Each row was made from one small tree. Brackets hold a mark, then the marks that hang from it, in alphabetical order. Every link used is in the known rows. Write each row's tree.
Known rows
(gufab pibe (tidi bubif)): [-2.04  0.76  2.69  1.61  3.40 -0.50  0.53 -1.73  2.28  2.79  3.04  1.41
 -0.22  2.65  5.95 -0.40 -1.10  3.91]
(pibe dobi kevi): [-0.81 -0.60  0.68 -0.08  0.43  2.47 -0.08  0.45 -0.61 -0.01 -1.19 -0.15
 -0.08 -1.34 -1.55  0.14 -1.08 -2.47]
(dobi tidi): [-1.52  0.12  1.19  1.47  1.65  2.77 -2.19 -0.35  2.18  1.04 -1.91 -0.22
 -2.20  0.04 -1.50  1.27  0.00 -4.38]
(kevi (pibe bubif (dobi tidi) gufab)): [ 0.45 -0.95  0.49  0.20 -2.61 -1.53 -0.28  0.94 -3.00  1.55 -0.71 -1.90
  0.46  0.18 -0.70  0.91  2.19 -1.89]
(tidi (bubif (pibe gufab))): [ 0.89  0.84  0.12  0.13  1.06  0.57 -2.02 -0.87  2.67 -2.66 -1.32  1.00
 -1.14 -0.89  0.46  0.28  0.22  2.63]
(kevi (pibe bubif dobi) tidi): [ 0.44  0.96  1.82  1.92 -0.58 -1.03 -2.07  0.40 -0.19  5.26  2.90 -1.64
  1.58  0.00 -1.67  1.10  0.85  3.55]
(dobi (tidi bubif)): [-0.53  0.07  3.00  0.46  3.22  3.28 -3.17 -0.54  1.35 -0.02 -1.38 -0.14
 -2.03 -0.42  3.02  0.77 -0.30 -2.96]
(tidi (bubif pibe)): [-1.89  1.00  1.55  1.02  3.07  2.93 -3.68 -0.72  3.93 -1.52 -1.63  0.73
 -1.04 -0.43  0.19  0.10 -0.78  2.44]
(pibe kevi): [ 0.05  0.12  0.76  0.25  0.50  1.61 -2.03 -0.71  1.77  1.20 -1.00  0.79
 -0.66 -0.87 -1.20  0.89 -0.84 -0.91]
(bubif (pibe dobi gufab kevi) tidi): [ 1.19 -0.10 -2.99 -2.23 -2.47 -0.16  2.57  1.47  0.88 -5.60 -3.01 -0.09
  1.02 -0.87 -5.06 -0.77  0.94  1.27]
(pibe bubif (gufab tidi)): [ 0.06  0.76 -3.50  0.94 -1.25 -2.99 -1.37 -1.42  1.14  2.60  2.29  0.89
 -1.03  0.32  0.11  0.67  0.56 -0.14]
(tidi (bubif (pibe dobi))): [-2.64  0.26  1.66  0.80  2.95  3.42 -1.56  0.47  1.59 -2.71 -1.92 -0.08
 -0.53 -0.98 -0.28 -0.67 -0.95  1.17]
(bubif pibe): [-2.73  1.09 -0.24  2.02  1.42  2.44 -2.82 -0.52  4.75 -0.56 -2.12  0.67
 -1.26  0.00 -4.24  0.62 -0.48  1.11]
(bubif (pibe (dobi tidi) gufab kevi)): [ 1.44 -1.56 -1.36 -2.07 -2.44  0.39  2.18  1.16 -2.80 -4.71 -3.88 -0.74
 -0.97 -0.46 -2.99 -0.18  0.42 -5.97]
(gufab (pibe dobi) tidi): [-3.69  0.10  0.81  2.56  1.63 -0.59  3.43 -0.34  0.72  2.63  2.41  0.38
  0.10  2.57  0.99 -0.63 -1.06  0.96]
(kevi (pibe dobi gufab)): [ 1.23  0.16  2.12  1.51 -0.93 -0.82  1.21  0.29  0.00  1.10  0.65 -0.77
  0.42 -0.73 -1.76  1.35  1.29  3.28]
(tidi (bubif (pibe dobi gufab))): [ 0.11  0.11  0.22  0.02  0.95  1.04  0.02  0.33  0.31 -3.85 -1.51  0.04
 -0.60 -1.41  0.13 -0.43 -0.01  1.30]

Which tree is each row?
[ 2.96 -0.66  0.16 -2.07  0.13 -1.24  2.72 -0.42 -2.98 -1.77  2.17  0.52
 -0.44 -0.87  4.11 -0.50 -0.78 -0.57] : (pibe dobi (gufab (tidi bubif)) kevi)
[ 1.31 -0.09 -0.96 -0.42 -1.11 -0.29 -1.59  0.42 -2.30  2.77  1.38 -0.61
  0.82 -1.08 -0.97  0.18 -0.43 -2.15] : (pibe bubif dobi (kevi tidi))
[-0.84  0.83 -1.54 -1.22 -0.29  1.82 -1.30  0.45  4.43 -3.15 -3.19  0.74
  0.55  0.23 -4.95 -0.21  0.07  2.85] : (bubif (pibe kevi) tidi)
[-4.86  0.26 -1.39  1.29 -0.21 -0.14  0.29  1.12  1.31  1.80 -0.64 -0.44
  2.57  1.71 -0.58 -1.37  1.07  2.81] : (gufab (pibe (bubif tidi) dobi))
[-3.38 -0.90 -0.81  0.91  0.22  2.23 -2.26  0.94 -1.58  1.15 -2.15 -1.48
 -0.77 -0.46 -1.16 -0.02  0.33 -6.42] : (pibe bubif (dobi tidi))
[ 2.04  0.24 -2.64 -1.23 -1.77 -2.32  1.46 -1.06  1.21 -2.20  0.21  1.45
 -1.09  0.72 -2.45  0.21 -0.32  0.20] : (bubif (pibe (gufab tidi) kevi))
[-0.75  0.36 -3.75 -0.07 -1.75 -0.70 -0.29  1.06  0.59 -0.79 -0.94 -0.52
  1.07 -1.29 -2.58 -0.31  1.95  0.93] : (pibe (bubif tidi) dobi gufab)
[-0.80  0.02 -3.35  0.71 -1.25 -2.32  0.67 -0.26 -1.35  1.43  2.07 -0.06
 -0.40 -0.24 -0.28 -0.06  0.40 -1.51] : (pibe bubif dobi (gufab tidi))
[ 1.10 -0.88 -3.53 -1.40 -2.70 -2.94  1.55 -0.08 -3.37  0.59  1.65  0.14
  0.16 -0.48  0.37 -0.41 -0.02 -2.74] : (pibe bubif dobi (gufab tidi) kevi)
[-2.91 -1.02 -1.10 -0.03 -1.09 -2.26  1.99 -0.02 -2.75  3.20  1.88  0.25
  1.67  2.54  2.73 -1.45 -0.96 -0.99] : (gufab (pibe bubif dobi kevi) tidi)
[ 3.97  1.61  0.34 -0.06  0.80 -0.87 -1.48 -1.11  2.37 -1.32  1.28  0.71
 -1.06 -0.79  0.13  0.88  0.43  3.48] : (kevi (tidi (bubif (pibe gufab))))
[ 1.11 -0.14  1.90  0.51 -0.32 -0.86  2.64  0.18 -1.47  2.91  2.01 -0.06
  1.38  1.15  0.72 -0.16 -0.77  0.35] : (gufab (pibe dobi (kevi tidi)))
[-2.92 -0.68 -1.50 -0.97 -1.57 -0.57  1.02  1.28 -0.84  1.08 -1.14 -0.28
  3.25  1.45  0.27 -1.67  0.66  1.70] : (gufab (pibe (bubif tidi) dobi kevi))
[ 4.17  0.09 -1.45 -1.33 -2.38 -1.24  2.15  0.48 -1.36 -2.29  0.09 -0.11
 -0.04 -1.01 -3.71  0.28  0.11 -0.44] : (bubif (pibe dobi gufab (kevi tidi)))
[ 3.08 -0.88  0.51 -2.91 -0.76  0.31 -0.65 -0.18 -1.21 -4.64 -3.10  0.25
 -1.35 -0.38  1.65  0.09  0.33 -3.11] : (dobi (tidi (bubif (pibe gufab kevi))))
[-1.02 -0.88  2.63 -0.66  1.86 -0.56  3.25 -0.36 -2.17  0.79  2.38  0.50
  0.93  2.04  6.10 -1.50 -1.74  1.32] : (gufab (pibe dobi kevi) (tidi bubif))
[ 1.94  0.92  0.23  0.25  1.72 -1.14 -0.06 -1.78  1.51  0.16  2.82  1.33
 -1.70 -0.21  3.61  0.66 -0.19  1.95] : (pibe (gufab (tidi bubif)))
[-2.30 -0.70  1.96  1.03 -0.63  0.79 -1.99  1.07 -1.67  2.73 -0.95 -2.18
  0.53  0.58 -1.11  0.66  1.23 -2.00] : (kevi (pibe bubif (dobi tidi)))
[ 1.96 -0.25  3.79 -0.63  1.34 -0.24  1.85 -0.03 -2.28  1.87  2.48  0.03
  1.59  0.80  5.06 -0.66 -1.11  1.69] : (gufab (pibe dobi (kevi (tidi bubif))))
[ 6.03 -0.08  1.42 -1.89 -0.22 -0.92  1.41 -0.09 -3.02 -0.82  2.15 -0.07
  0.05 -2.13  2.97  0.32 -0.09 -0.03] : (pibe dobi gufab (kevi (tidi bubif)))
